What can hang from each mark:
J: D F N
W: N
N: J R
U: Q
Z: M N U
M: Z
R: E
E: W

Each row was made from one small tree. The marks that hang from a mark follow it in brackets, in alphabetical order. Every link used is in the known rows. Write each row's tree.
Known rows:
N(J(F) R(E)): [ 0.75 -1.00 -1.07  1.45 -1.50  0.65  0.25 -1.39 -0.66  0.65  0.78 -0.63
  0.23 -0.05  2.02  0.98  0.11  0.77]
E(W(N(J))): [-0.21  1.31  1.53 -2.84  1.35  1.82 -0.41  0.53  0.16  0.41  0.98 -0.86
 -0.30 -1.99  1.21  0.42 -0.12 -0.08]
M(Z(N(J(D)) U(Q))): [ 2.06  1.15 -0.07  0.57 -0.39  1.51 -0.08  0.16  1.46  0.58  0.46  0.63
  0.02 -2.03  0.99 -1.81 -3.97  1.14]
W(N(J R(E))): [ 0.61  0.14 -0.79 -0.21  0.02  1.33 -0.03 -0.50 -0.80  0.58  1.15 -0.51
  0.29 -1.00  1.71  0.70 -0.30  0.48]
W(N): [-0.37  0.52  1.08 -2.53  1.26  0.42  0.04  0.43  0.07  0.44  0.31  0.25
 -0.02 -0.88 -0.14  0.76 -0.63 -0.21]
J(D): [ 0.44 -0.01  0.96  2.78  0.00  0.24  0.29 -0.14  0.66  0.59 -0.58  0.02
 -0.31 -0.59  0.01  0.12 -0.45 -0.13]
J(D F): [ 0.19 -0.68  1.77  1.96 -0.19  0.00  0.59 -0.53  0.91  1.10 -0.74  0.20
 -0.40 -0.47  0.14  1.13 -0.51 -0.03]
M(Z): [ 0.13 -0.49 -0.21 -0.07  0.84  0.46 -0.08 -0.22  0.38 -0.18  0.23  0.13
 -0.16 -0.03  0.37 -0.67  0.08 -0.26]
R(E): [-0.03 -0.22 -1.06  0.71 -0.20 -0.16 -0.19 -0.24 -0.34  0.70 -0.74  0.01
  0.16  0.12  0.74 -0.23  1.55  0.31]
Z(N(R)): [ 0.94  0.42 -0.01 -0.69 -0.69  0.47  0.57 -0.70  0.00  0.03  0.86  0.15
  0.09 -1.43  0.32  0.99 -3.23  0.16]
U(Q): [ 0.31  0.65 -0.24 -0.95 -0.41  0.09 -0.04  0.38  0.00 -0.08 -0.17  0.91
  0.26  0.69  0.89 -0.78  0.31  0.84]
R(E(W(N))): [-0.68  0.82  1.76 -2.58  1.20  0.90 -0.38  0.28 -0.25  1.40 -0.60 -0.43
 -0.34 -1.39  1.20  0.83  1.40  0.01]
M(Z(N(J(F)) U)): [ 1.08 -0.03  0.03 -2.33 -0.24  0.95  0.04 -0.51  1.04  0.64  1.06 -0.17
  0.05 -1.97  0.22 -0.16 -3.94  0.47]
W(N(J(D F) R)): [ 0.77 -0.30  2.00  0.96  0.00  1.47  0.78 -0.85  0.36  0.96  1.18 -0.34
 -0.27 -1.59  1.12  2.05 -2.47  0.10]
N(J(D F) R(E)): [ 1.16 -1.00 -0.07  4.23 -1.48  0.88  0.48 -1.52 -0.02  1.22  0.16 -0.59
 -0.10 -0.63  2.05  1.09 -0.38  0.61]
Z(M N(J R(E)) U(Q)): [ 2.36  1.61 -0.89 -2.15 -2.62  0.72 -0.09 -0.45 -1.32  0.62  1.46 -0.47
  0.96 -1.65  1.84 -1.04 -4.08  2.31]
J(N): [ 0.10 -0.34  0.15 -2.41  0.80  0.16  0.39 -0.19  0.50  0.55 -0.58  0.27
 -0.03 -1.07  0.03  0.47 -1.51 -0.03]

Write each row's tree:
[-0.47  0.40  1.38 -3.07  0.92  1.40 -0.30 -0.07  0.09  1.61  0.09 -0.70
 -0.22 -1.71  2.11  1.24  1.20  0.32] => R(E(W(N(J(F)))))
[ 0.79 -0.54  1.01  1.65 -0.18  1.31  0.57 -1.05  0.01  1.65  0.43 -0.35
 -0.13 -1.47  1.90  1.83 -0.97  0.43] => W(N(J(D F) R(E)))
[ 0.55 -0.99  3.04  0.59 -0.51  0.93  0.92 -1.71  0.43  2.35 -1.35 -0.50
 -0.79 -1.78  1.98  2.52 -1.24  0.24] => J(D F N(R(E(W))))
[ 0.97  1.36  1.20 -3.42 -0.93 -0.25  0.05  0.17 -0.45  0.54  0.77 -0.55
  0.41 -2.15 -0.89 -0.31 -4.65  0.78] => Z(M N U)
[ 1.66  1.12 -0.76 -2.02 -0.97  0.97  0.34 -0.61 -0.61 -0.32  2.25 -0.90
  0.60 -2.54  1.20 -0.10 -4.17  0.77] => Z(M N(J R))
[ 1.95  0.29  0.23 -2.19 -1.66  1.34  0.33 -0.91  0.38  0.27  1.71  0.40
  0.24 -1.04  1.49 -0.07 -4.76  1.43] => M(Z(N(J(F) R) U(Q)))
[ 2.48  1.17  1.96 -0.90 -2.68  0.86  0.68 -0.78 -0.14  0.99  1.44 -0.25
  0.41 -2.21  1.27  0.26 -6.21  1.93] => Z(M N(J(D F) R) U(Q))
[ 0.74 -0.77 -0.03  0.64 -1.29  0.80  0.43 -1.16 -0.34 -0.07  1.49 -0.65
  0.08 -0.14  1.28  1.15 -1.45  0.42] => N(J(F) R)
[-0.13  0.77  3.21 -2.24  0.48  1.36  0.15 -0.30 -0.58  0.46  0.99 -0.79
 -0.53 -1.28  0.85  1.87 -1.16 -0.19] => E(W(N(R)))
[ 1.16  0.21  0.74  4.28 -1.09  1.75 -0.07 -1.08 -0.18  0.96  0.21 -1.42
 -0.50 -1.38  2.53  0.42  0.40  0.46] => N(J(D) R(E(W)))
[ 0.78  0.24  0.61 -1.03 -0.61  0.36 -0.32  0.17  0.00  0.02  0.22  0.52
  0.01  0.73  0.25 -1.37 -1.32  0.92] => M(Z(U(Q)))
[ 0.99  0.43 -1.86 -1.37  1.03  1.37 -0.08 -0.12  1.21 -0.16  1.04  0.21
  0.17 -2.24  1.06 -1.21 -2.13  0.06] => M(Z(N(J)))
[ 1.04  0.14  0.16  2.61  0.08  1.53  0.24 -0.65 -0.16  1.11  0.63 -0.50
 -0.06 -1.65  1.73  0.84 -0.71  0.36] => W(N(J(D) R(E)))
[ 0.50  0.32  3.75  0.14  0.13  2.10  0.48 -0.79  0.41  1.20  1.02 -0.95
 -0.76 -2.20  1.77  2.34 -1.91 -0.01] => E(W(N(J(D F) R)))
[ 0.71  0.25 -0.16  1.38 -1.14  1.52 -0.34 -0.95 -0.87  0.41  0.81 -1.46
 -0.17 -0.83  2.50  0.32  0.84  0.58] => N(J R(E(W)))
[ 0.36  1.00  1.96 -1.76  0.35  2.10 -0.11 -0.23 -0.43  0.16  1.80 -1.18
 -0.36 -1.76  1.60  1.21 -1.33  0.04] => E(W(N(J R)))
[ 1.21  0.96  0.26 -2.77 -0.39  0.54 -0.10  0.27  0.68  0.32  0.21  1.10
  0.17 -0.90  0.23 -1.29 -3.34  1.00] => M(Z(N U(Q)))
[ 0.16 -0.10  0.48 -0.75  0.11  0.57  0.19 -0.56 -0.93  0.86  0.35 -0.08
  0.08 -0.52  0.96  1.41 -0.22  0.23] => W(N(R(E)))
[ 1.55  1.03  1.60 -2.38 -1.99  0.05  0.40 -0.64 -1.10  0.30  1.58 -0.84
  0.37 -1.93 -0.54  0.55 -5.77  0.89] => Z(M N(R) U)
[ 1.45  0.95  1.82 -3.00 -2.33  1.03  0.07 -1.19 -1.10  1.45  1.38 -1.84
  0.17 -2.76  1.74  1.02 -4.00  1.43] => Z(M N(J(F) R(E(W))) U)
[ 0.90 -0.41  1.61  3.37 -1.34  1.52  0.26 -1.49  0.05  1.48  0.03 -1.26
 -0.58 -1.22  2.70  1.39  0.22  0.55] => N(J(D F) R(E(W)))
[ 1.45 -0.36 -0.92  5.13 -1.26  1.14  0.19 -1.09 -0.24  0.70  0.37 -0.81
 -0.04 -0.78  1.89  0.06 -0.17  0.56] => N(J(D) R(E))
